What can hang from each mark
k510: k129
k490: k129 k623 k770
k384: k623
k623: k490 k506 k770
k506: k623
k129: k412 k490 k770 k792
k770: k129 k490 k510 k623
k412: k129
k792: k506

In the rows, zero is written as 128.
Known rows, with every way that one mark hangs from another
k770{k129{k792} k510}: [110  93 118 159 154 163 177 133 197 121  97  98  98 126 195 123 137 162
 116 115 125 117 125 113 165]
k510{k129{k770{k623{k490}} k792}}: [102 132  80 143 165 151 160 142 147 118 116  86 139  66 144 146 109 141
 120  85 126  95 116 106 127]
k506{k623{k490{k129 k770{k510}}}}: [107 112 178 154 185 116 163 155 144 122 123 116 132 157 138 168  79 141
 115 123 112 102 140  94 134]
k129{k412 k770 k792{k506{k623{k490}}}}: [141  88 116 122 223 106 126 137 108 112 114  63 167 136  95 143 115 124
  94 139 113 131 117  88 130]
k623{k770{k490}}: [ 74 119 130 105 156 112 185 140 139 127 102  93 120  66 173 157 120 139
 111 126 159 126 156 119 133]
k623{k506 k770{k490{k129{k412}} k510}}: [111  89 116 130 194 143 205 111 151 141  68  80 157 129 184 161 161 131
 107 131 146 109 153  89 148]
k412{k129{k490 k770{k623}}}: [141 124 104  99 150 128 176 103 122 127  99  86 170 108 130 168  96 174
 116  99 125 114  94 147 147]
k490{k129}: [130 126 170 141 147 129 150 138 139 153 141  88 149 135 132 133  97 135
 116 124 122 117 134 154 160]
k412{k129{k490{k623} k792}}: [138 121 146 167 126 135 137 123 166 120 115  72 152  99 132 156  80 182
 101  91  96 102  73 126 168]
k490{k770{k510}}: [ 98  88 110 112 171 132 195 182  74 124  92 118 112 181 161 125 149 151
 121 131 108 125 146 134 148]
k506{k623{k490{k129{k412} k770{k510}}}}: [121  99 173 143 191 119 158 147 137 129 120 113 134 171 126 159  90 130
 114 132 112 105 137  94 134]
k490{k623{k506} k770}: [117 127 147 136 184 115 192 149 101 128  93  94 173 146 130 176 122 139
 129 123 127 114 137 109 152]
k510{k129}: [ 98 135  98 131 145 137 168 135 116 156 127 114  98  99 132 107 123 135
 124  92 159 126 131 151 143]
k770{k623}: [ 99 139 118 116 151 135 180 119 151 158 117 134 141  96 145 134 104 150
 132 133 138 150 136 143 168]
k792{k506{k623{k490}}}: [ 92 134 149 156 196  83 159 126 121 152 124 110 127 103 103 158  87 141
 104 131 151 161 138 108 148]
k384{k623{k506 k770{k129{k490} k510}}}: [105 121  85 149 172 136 177 104 119 122  60  89 147  96 217 161 139 146
 127 104 133 128 132 121 143]
k129{k412 k792{k506}}: [131  88 109 144 182 121 128 136 108 151 118  77 139 127 104 108 138 128
  96 142 115 158 117 114 161]
k129{k412 k490{k623} k770 k792{k506}}: [170 101 113 128 203 126 119 148 120 104  86  28 196 140  96 173 113 121
  97 137  74 116  84 107 171]
k792{k506{k623{k770{k129{k412} k490}}}}: [107 116 137 103 216  90 193  94 142 140  91 102 136  88 118 178 124 126
 102 140 193 157 152  99 149]
k506{k623{k770{k490{k129}}}}: [101 124 175 107 185 109 173 123 175 119 117 118 143  99 150 172  81 137
 107 127 159 116 154 105 141]
k490{k623}: [110 143 169 129 151 123 164 137 152 137 124 106 139 118 132 138 100 151
 124 129 127 126 124 154 182]
k129{k770{k490 k510 k623{k506}}}: [114 110  82  84 193 152 223 113 157 126  74 105 158 116 182 171 141 153
 127 132 154 126 145 111 154]
k384{k623{k506 k770{k490 k510}}}: [ 88 116  88 125 174 131 189 113 109 127  71 103 137  82 218 151 147 152
 120 114 148 137 149 122 142]
k490{k623{k506 k770{k129{k412 k792}}}}: [120 124 147 152 187 129 177 102 179 122  82  72 176  97 153 169 130 134
 118 122 140 105 125  91 158]
k623{k490{k129{k770}}}: [112 129 167 159 154 115 142 150 133 134 139  56 150 110 135 164  83 132
 117 115 112  96 131 123 121]
k412{k129}: [117 117 133 120 134 117 173 105 113 151 128 107 123 113 127 118 113 179
 110 100 150 132 113 160 148]
k412{k129{k490{k623 k770} k792{k506}}}: [137 113 132 161 159 116 160 136 115 113  93  62 168 108 111 189 102 176
  93  96  99 109  81 110 164]
k623{k490 k506 k770{k510{k129}}}: [ 59 116  87 192 183 134 193 133 126 138  71  88 121  99 185 147 147 143
 115  94 128  96 139  74 118]
k506{k623{k490}}: [ 91 133 169 154 166 101 141 135 160 140 142 125 113 110 128 143  58 142
 118 122 137 134 135 105 128]

Rows
[154  96 159 150 155 144 118 139 150 146 141  70 161 145 122 117 109 123
 105 130  97 111 118 128 159] => k490{k129{k412 k792}}
[118 111  79  95 200 151 207 121 124 127  78 113 169 155 168 139 144 157
 129 131 123 127 136 129 162] => k129{k770{k510 k623{k506}}}
[139 136 137 111 166 124 145 155 129 105 100  60 172 135 131 176  82 138
 123 122  95 104 104 145 160] => k129{k490{k623} k770}
[120 108 121 152 154 115 160 112 117 139 121  86 139  95 118 129 119 184
  91 100 134 136 101 130 157] => k412{k129{k792{k506}}}
[131 101 120 190 169 153 148 181 148 100  74  67 167 155 164 179 105 150
 111 112  51  94  96  75 167] => k129{k490{k623{k506} k770{k510}} k792}
[110 102 121 198 172 116 161 132 129 144 101  54 143 102 145 181 117 119
 126 108 136 114 135  47  89] => k623{k490{k770{k129{k412 k792}}} k506}
[103 126 110 190 157 116 148 128 106 128 104  68 145  67 185 179 107 139
 130  94 131 125 133  85 100] => k384{k623{k490{k770{k129{k792}}} k506}}
[ 79 126 101 175 170 125 179 104 126 126  73  83 132  71 220 166 135 149
 128 101 141 120 141 101 120] => k384{k623{k490 k506 k770{k129 k510}}}
[ 50 116 104 166 163 133 184 157 127 123  88  97  92  92 183 135 138 148
 111 101 117  92 137 105 128] => k623{k490 k770{k510{k129}}}
[146  78  94 154 182 119 121 172  79 130  90  50 157 147 102 160 123 114
  97 134  77 139 103  87 143] => k129{k412 k490{k770} k792{k506}}
[111 108  94 117 163 138 166 115 112 118  70  93 126 107 204 143 143 140
 123 119 124 128 128 146 151] => k384{k623{k770{k129{k412 k490} k510}}}
[140 120 103 160 147 159 124 141 158 136 110  74 130 107 117 132 108 121
 114  96 104 101  87 118 162] => k510{k129{k412 k490{k623} k792}}
[129 110 122 129 134 116 167 134  90 134 106  86 138 128 126 159 101 168
 111  95 120 117 102 138 135] => k412{k129{k490{k770}}}
[111 120  92 142 179 167 233  75 206 156  67 128 139 115 195 159 148 158
 140 123 163 136 139 106 175] => k770{k129 k510 k623{k506}}
[ 86 102  91 208 174 137 175 162 110 135  91  80 124 122 164 157 132 140
 119  93 110 100 131  57 107] => k623{k490{k770{k510{k129{k792}}}} k506}
[146 130 183 150 187 125 188 142 122 128 102  73 207 160 123 199 112 130
 124 121 114  86 134 111 162] => k490{k129 k623{k506} k770}
[ 93 119  99 171 166 120 165 140  71 136  93  93 133 112 187 155 125 147
 131 107 117 132 138 109 117] => k384{k623{k490{k770{k510}} k506}}
[ 98 140 150 143 182 116 183 122 141 129  90  93 174 108 149 159 120 145
 119 123 132 114 134 116 165] => k490{k623{k506 k770}}
[ 99 118 111 106 155 168 245  83 248 144  75 124 102  62 210 189 136 158
 134 129 192 133 148 107 175] => k770{k129 k490 k510 k623}
[ 95 130 139 122 214  87 187 107 129 134  96 112 141  99 121 167 114 139
 103 131 173 154 149 112 154] => k792{k506{k623{k770{k129}}}}
[112 123 108 124 178 128 218 114 131 142  84 107 160 106 155 191 129 134
 142 119 165 130 152  94 128] => k490{k770{k129 k623{k506}}}
[127 121 150 116 169 133 191 149 115 137 111 103 181 138 134 181 110 133
 127 129 115 107 145 127 153] => k490{k129 k770{k623}}
[132 119  84 131 145 145 140 132 113 163 112  91 108 121 114 117 120 111
 123 100 135 126 109 142 143] => k510{k129{k412 k490}}
[153 115  91 128 170 156 129 146 136 111 101  55 154 119 115 144 115 118
 114  96 101  86  88 120 150] => k510{k129{k412 k490{k623} k770 k792}}
[129 108 101 111 186 130 212 104 122 151  81 103 163 124 140 180 144 120
 141 130 166 134 149  94 128] => k490{k770{k129{k412} k623{k506}}}
[ 96 129 108 164 169 110 158  91 113 139  87  70 146  56 187 168 127 126
 129 106 155 128 140 100 104] => k384{k623{k490 k506 k770{k129{k412}}}}
[107 108 103 147 161 179 203 107 229 127  82 121 123 100 201 147 133 168
 127 122 128 122 124 105 183] => k770{k129{k792} k510 k623}
